Each row was made from one walk, in order. Every step used is in the known rows, and no mark comes twice. Write each row's walk.
Known rows
pipuro-giki: [ 0.29  1.56 -2.08  0.94 -2.04 -1.65  2.99  2.80 -1.83  2.56  1.82 -2.50
 -2.35  1.97 -1.92  2.02 -5.48 -1.67 -2.32  0.59  1.34 -1.75 -1.25]
pokapu-bafabu: [ 0.21  0.09 -0.48  1.23 -1.75 -2.60  2.45  4.04 -1.96  3.83  2.04 -1.66
 -6.92  4.15 -2.34  1.25 -5.27 -1.23 -3.62  0.66  1.85 -1.87 -1.81]
guzi-tisek-pipuro-sekaliz-ganir-reri: [ 1.28  3.59  0.67  0.05 -0.57 -0.52  2.82  1.37 -0.05  0.45  0.60  0.72
  1.11  1.42 -1.59  4.14 -4.94 -4.21  1.68 -0.36  0.63 -0.81 -3.09]
reri-ganir-giki-pipuro: [-1.25  2.37 -3.84  0.08 -2.27 -0.92  2.05  1.59 -1.38  1.64  1.22 -1.46
 -1.88  1.57 -0.69  3.09 -4.22 -1.35 -0.14  0.02  1.63 -0.12  0.51]
ganir-reri-pipuro: [-0.09  1.83 -1.28  0.03 -2.20 -1.89  2.37  2.43 -0.73  1.93  1.40 -1.97
 -2.37  1.11 -1.46  3.20 -5.13 -1.06  0.44  0.03  1.77 -1.99  0.49]
pipuro-giki-ganir-tisek: [-1.16  1.63 -3.79  0.10 -2.02 -1.64  3.58  2.61 -1.08  1.12  0.93 -1.67
  1.32  0.58 -0.76  2.24 -4.72 -2.32  0.81  0.35  0.63 -0.64 -0.88]
reri-pipuro: [-0.29  1.80 -1.00  1.43 -2.26 -1.74  2.21  2.57 -0.85  2.82  1.41 -1.21
 -5.44  1.46 -1.75  2.34 -5.02  0.09 -0.30  0.03  1.88 -1.55 -1.21]
tisek-pipuro-giki-ganir: [-0.53  2.52 -1.92  0.35 -1.99 -1.29  2.59  1.64 -1.69  1.08  1.35 -0.55
 -1.47 -0.12 -1.09  2.76 -4.05 -1.30 -1.08 -0.66  1.01 -0.02 -1.48]
pipuro-sekaliz-ganir-tisek: [ 0.14  1.48 -1.43  0.82 -0.79 -1.31  3.13  2.73  0.31  1.87  0.58  0.12
  0.80  2.02 -0.84  2.81 -5.02 -3.04  1.53 -0.05  0.38 -1.79 -3.77]
giki-ganir-tisek-pipuro-bafabu: [-1.13  1.81 -1.50  1.76 -2.36 -1.85  2.74  2.34 -2.29  2.17  1.06 -0.08
 -2.89  0.67 -0.95  2.04 -3.63 -3.25  0.20 -0.47  0.78 -0.74 -2.43]
sekaliz-ganir-reri: [ 0.78  2.19 -1.82 -0.03 -0.64 -2.27  2.75  2.73 -1.01  2.15  1.38 -2.47
 -0.75  1.55 -1.30  2.68 -4.55 -1.93 -0.43 -0.33  1.30 -3.12 -0.46]
bafabu-pokapu: [ 0.30 -0.33  0.46  1.50 -2.03 -1.75  3.16  3.72 -1.08  3.80  1.54 -2.14
 -6.20  2.94 -2.61  1.19 -5.23 -2.24 -2.82  1.50  1.58 -2.96 -1.02]
pipuro-giki-ganir-reri: [-0.21  2.09 -3.57 -1.03 -1.45 -1.67  3.01  2.29 -1.56  0.90  1.38 -3.03
  1.87  0.27 -0.75  2.95 -4.78 -2.31 -0.86 -0.04  1.09 -1.54  1.24]
giki-ganir: [-0.24  1.59 -1.87  1.05 -1.47 -2.21  2.69  3.01 -1.52  2.70  1.14 -2.50
 -4.47  0.69 -1.36  1.38 -4.45 -0.56 -0.84 -0.18  1.40 -2.08 -0.92]
reri-ganir-tisek-pipuro: [-1.23  2.02 -1.93  0.95 -3.34 -2.08  2.59  1.86 -0.78  1.43  1.05  0.07
 -2.79  1.44 -1.48  3.11 -4.38 -2.74  2.59  0.01  0.62 -0.48 -2.66]
reri-ganir: [-0.39  1.73 -2.82  1.16 -2.51 -2.33  2.00  2.53 -1.45  2.67  1.44 -2.44
 -5.13  2.28 -1.78  2.11 -4.88 -1.39 -0.67  0.24  1.35 -2.07 -1.38]
ganir-tisek-pipuro: [-0.33  1.54  0.14  1.40 -2.76 -1.99  3.52  2.59 -0.94  2.22  1.19 -0.22
 -3.34  1.13 -1.98  2.40 -4.78 -2.42  1.80  0.23  0.92 -1.14 -2.87]
ganir-giki-pipuro: [-0.36  1.99 -1.84  0.52 -1.76 -0.79  3.06  2.33 -1.59  2.39  1.32 -1.77
 -2.29  1.21 -1.16  2.37 -4.59 -1.02 -1.00  0.29  1.86 -0.69  0.33]
giki-pipuro-tisek: [-0.16  1.54 -1.50  1.26 -2.69 -1.73  3.35  3.05 -0.93  2.29  0.89 -1.11
 -4.21  1.52 -1.51  2.04 -4.62 -0.80  1.04  0.53  1.69 -1.61 -1.53]
guzi-tisek-pipuro-sekaliz-ganir: [ 1.01  3.47  1.16  1.39 -0.63 -0.41  2.58  1.56 -0.18  1.38  0.58  1.46
 -1.85  1.79 -1.88  3.23 -4.76 -3.09  1.01 -0.41  0.70 -0.36 -4.75]
giki-pipuro-bafabu: [-0.03  1.73 -1.52  2.34 -2.15 -1.67  2.43  3.03 -2.75  3.65  1.72 -1.91
 -5.38  2.19 -1.44  1.46 -4.23 -1.20 -3.39 -0.11  2.12 -1.63 -1.03]
medu-bafabu: [ 0.27  0.22 -0.46  0.81 -1.34 -2.77  2.02  2.96 -2.14  4.44  1.96 -3.25
 -4.95  2.52 -2.46  0.89 -5.53 -1.42 -3.22  0.73  1.56 -2.49 -1.70]
guzi-tisek-pipuro-sekaliz: [ 1.05  2.68  1.78  1.68 -1.88 -0.48  2.98  1.95 -0.66  1.82  0.80  0.58
 -3.57  1.83 -2.54  2.86 -5.65 -3.36  0.59  0.52  0.89 -0.30 -4.26]
ganir-tisek: [-0.23  0.96 -1.32  1.43 -2.40 -2.30  3.75  3.43 -1.08  2.88  1.18 -1.99
 -3.07  1.89 -1.94  1.66 -5.29 -2.24  1.17  0.96  1.10 -2.24 -1.95]
sekaliz-ganir: [ 0.56  2.10 -1.44  1.28 -0.71 -2.22  2.49  2.87 -1.12  3.05  1.34 -1.72
 -3.74  1.96 -1.56  1.76 -4.40 -0.69 -1.25 -0.40  1.41 -2.70 -2.20]

Write each row's walk
[-0.73  1.87 -3.59  0.31 -2.13 -1.39  1.99  1.89 -1.72  2.22  1.40 -2.22
 -2.71  2.08 -1.29  2.73 -5.04 -2.53 -0.53  0.54  1.13 -1.36 -0.21] : reri-ganir-giki
[-1.33  0.25 -0.34  1.60 -2.42 -1.33  2.99  2.75 -1.77  2.44  1.02  0.31
 -3.45  1.56 -1.31  1.76 -3.62 -4.49 -1.12  0.51  0.82 -1.02 -1.72] : giki-ganir-tisek-pipuro-bafabu-pokapu
[-1.10  1.94 -0.98  0.83 -2.31 -1.96  3.32  2.32 -0.92  1.40  0.76 -0.15
 -2.14 -0.24 -1.07  2.36 -3.93 -1.98  2.35 -0.44  0.75 -0.48 -2.28] : giki-ganir-tisek-pipuro
[-0.43  1.91 -3.33  0.33 -1.61 -1.61  2.76  2.44 -1.72  1.76  1.34 -2.36
 -1.04  0.63 -1.04  2.04 -4.65 -1.15 -1.75 -0.03  1.21 -1.13 -0.51] : pipuro-giki-ganir
[-0.49  2.62 -1.93  0.39 -1.67 -1.30  3.24  1.72 -0.56  0.82  1.17  0.92
  1.69  1.11 -0.93  3.41 -4.15 -2.71  1.15 -0.55  0.48 -0.34 -3.14] : sekaliz-ganir-tisek-pipuro-giki
[ 0.84  2.34  0.58  1.06 -0.79 -0.95  2.11  1.76 -0.21  1.90  1.00  1.19
 -2.10  1.29 -1.15  3.33 -4.37 -2.15 -0.38 -1.10  0.71 -1.13 -4.30] : tisek-pipuro-sekaliz-ganir
[ 0.64  2.94  1.11  1.99 -2.22 -1.44  3.26  2.24 -1.50  2.39  1.18 -0.60
 -5.66  1.65 -2.91  2.05 -5.10 -2.24  0.60  0.51  1.40 -0.75 -3.09] : guzi-tisek-pipuro
[-0.19  2.15 -2.72 -0.65 -2.29 -1.30  2.51  1.89 -0.85  0.96  1.65 -1.78
  0.98  1.18 -1.10  3.83 -5.35 -1.75 -0.56  0.16  1.54 -1.02  0.94] : ganir-reri-pipuro-giki
[-0.49  1.72 -2.36  0.40 -2.35 -0.77  3.38  2.33 -1.16  1.83  0.82 -0.89
 -1.82  1.35 -1.01  2.60 -4.71 -1.93  1.22  0.83  1.48 -0.88 -0.34] : ganir-giki-pipuro-tisek
[-0.49  1.91 -1.24  0.69 -2.93 -1.36  3.64  2.11 -1.10  1.23  1.42  0.04
 -0.10  1.15 -1.62  3.01 -4.99 -3.03  0.81  0.35  0.67 -0.24 -2.53] : ganir-tisek-pipuro-giki
[-0.68  1.83 -1.53  0.58 -1.08 -0.83  2.36  2.05  1.11  1.16  0.35  1.46
  0.71  1.54 -0.35  3.71 -4.76 -1.89  2.59 -0.53  0.66 -0.74 -3.26] : reri-pipuro-sekaliz-ganir-tisek
[ 0.29 -0.40 -0.05  2.34 -2.06 -1.69  2.61  3.74 -2.49  4.52  1.85 -2.10
 -6.76  3.75 -2.43  0.80 -4.95 -3.57 -5.03  1.49  1.65 -3.23 -1.17] : pipuro-bafabu-pokapu
[ 1.11  1.92 -1.21 -0.30 -0.34 -1.32  2.54  2.40 -0.19  1.59  0.98 -1.24
  1.21  1.59 -0.82  3.49 -5.06 -3.02 -0.27 -0.39  0.78 -2.59 -1.61] : pipuro-sekaliz-ganir-reri
[-0.56  1.00 -1.73  0.97 -0.59 -0.12  2.25  2.38 -1.96  3.01  1.40 -0.32
 -1.90  3.13 -0.72  2.19 -3.44 -3.15 -4.39  0.36  1.76 -1.30  0.22] : sekaliz-ganir-giki-pipuro-bafabu-pokapu
[-1.01  1.94 -3.08 -0.70 -2.31 -1.85  2.48  2.12 -0.20  0.48  0.41 -1.06
 -0.75 -0.09 -0.47  3.43 -4.41 -1.53  3.29 -0.09  1.27 -1.56  0.50] : giki-ganir-reri-pipuro-tisek
[ 0.33  2.43 -1.06  0.86 -0.49 -0.77  2.32  2.34  0.01  1.90  0.77  0.21
 -0.77  1.52 -0.56  2.96 -4.17 -0.76 -0.73 -0.94  1.42 -1.05 -2.61] : giki-pipuro-sekaliz-ganir
[ 0.40  1.87  0.16  2.52 -2.39 -1.86  2.18  2.53 -2.93  3.60  1.94 -0.91
 -6.50  1.86 -2.14  1.78 -4.40 -2.59 -3.11 -0.19  1.46 -1.79 -2.74] : tisek-pipuro-bafabu
[-0.86  1.73 -1.19  0.64 -2.94 -1.12  2.40  1.58  0.10  0.89  0.64  1.15
 -0.81  1.48 -1.08  3.88 -4.90 -3.90  2.73 -0.11  0.16 -0.11 -3.83] : reri-ganir-tisek-pipuro-sekaliz
[-0.31  2.63 -2.17 -1.02 -1.92 -1.41  2.79  1.45 -1.58  0.25  1.35 -1.31
  1.66 -0.53 -0.79  3.65 -4.23 -2.55 -0.24 -0.69  0.93 -0.50  0.25] : tisek-pipuro-giki-ganir-reri
[ 0.02  3.69 -1.72 -0.63 -1.77 -0.88  3.31  1.29 -1.49 -0.29  0.99 -1.14
  1.80  0.09 -1.44  3.60 -4.66 -3.53  1.11 -0.01  0.89  0.34 -0.33] : guzi-tisek-pipuro-giki-ganir-reri
[-0.26  2.28 -1.86 -0.09 -0.30  0.18  1.48  1.21  0.29  1.33  0.66  0.95
  0.69  1.47 -0.15  4.04 -4.77 -1.85  0.20 -0.60  0.96 -0.42 -1.73] : reri-pipuro-sekaliz-ganir-giki
[ 0.49  3.27 -0.23  1.27 -2.36 -0.82  3.32  1.76 -1.61  1.43  1.39 -0.42
 -2.29  1.71 -2.64  2.66 -5.33 -2.85 -0.35  0.65  1.18 -0.01 -2.69] : guzi-tisek-pipuro-giki
[-1.38  2.32 -3.25  0.17 -3.47 -1.47  2.70  1.39 -0.94  0.45  1.26  0.20
  0.55  1.36 -1.18  3.76 -4.62 -3.33  1.79  0.06  0.41  0.23 -2.34] : reri-ganir-tisek-pipuro-giki
[ 0.21  0.14  1.47  2.37 -2.44 -1.34  2.46  2.94 -2.45  3.88  1.91 -0.38
 -7.01  2.94 -2.46  1.55 -4.42 -3.71 -4.48  0.79  1.48 -2.14 -2.16] : tisek-pipuro-bafabu-pokapu
[-0.06  2.59 -1.99 -0.27 -0.95 -1.84  1.96  2.05 -0.16  1.48  1.18 -1.07
 -0.80  1.12 -0.82  3.57 -4.31 -0.76  0.69 -0.86  1.60 -2.06 -0.10] : sekaliz-ganir-reri-pipuro
[-0.58 -0.12  0.90  2.12 -2.90 -1.37  3.29  3.08 -1.87  3.18  1.46  0.29
 -4.58  2.82 -2.14  1.81 -4.46 -4.92 -1.81  1.18  1.00 -1.68 -2.48] : ganir-tisek-pipuro-bafabu-pokapu
[ 0.00  1.30  0.82  1.17 -2.44 -1.04  3.40  2.35 -0.18  1.65  0.81  0.94
 -1.11  1.22 -1.54  3.16 -5.28 -3.59  1.91  0.24  0.37 -0.66 -4.10] : ganir-tisek-pipuro-sekaliz
[-0.50  0.56  0.23  1.79 -1.65 -1.34  2.80  2.63 -1.29  2.74  1.23  1.19
 -2.89  2.89 -1.45  2.19 -3.59 -4.57 -1.50  0.33  0.82 -1.62 -3.11] : sekaliz-ganir-tisek-pipuro-bafabu-pokapu
[ 0.98  2.50  0.27 -0.32 -0.72 -1.01  2.31  1.57 -0.14  0.96  1.03  0.46
  1.03  0.85 -0.85  4.24 -4.50 -3.23  0.34 -1.07  0.63 -1.58 -2.56] : tisek-pipuro-sekaliz-ganir-reri
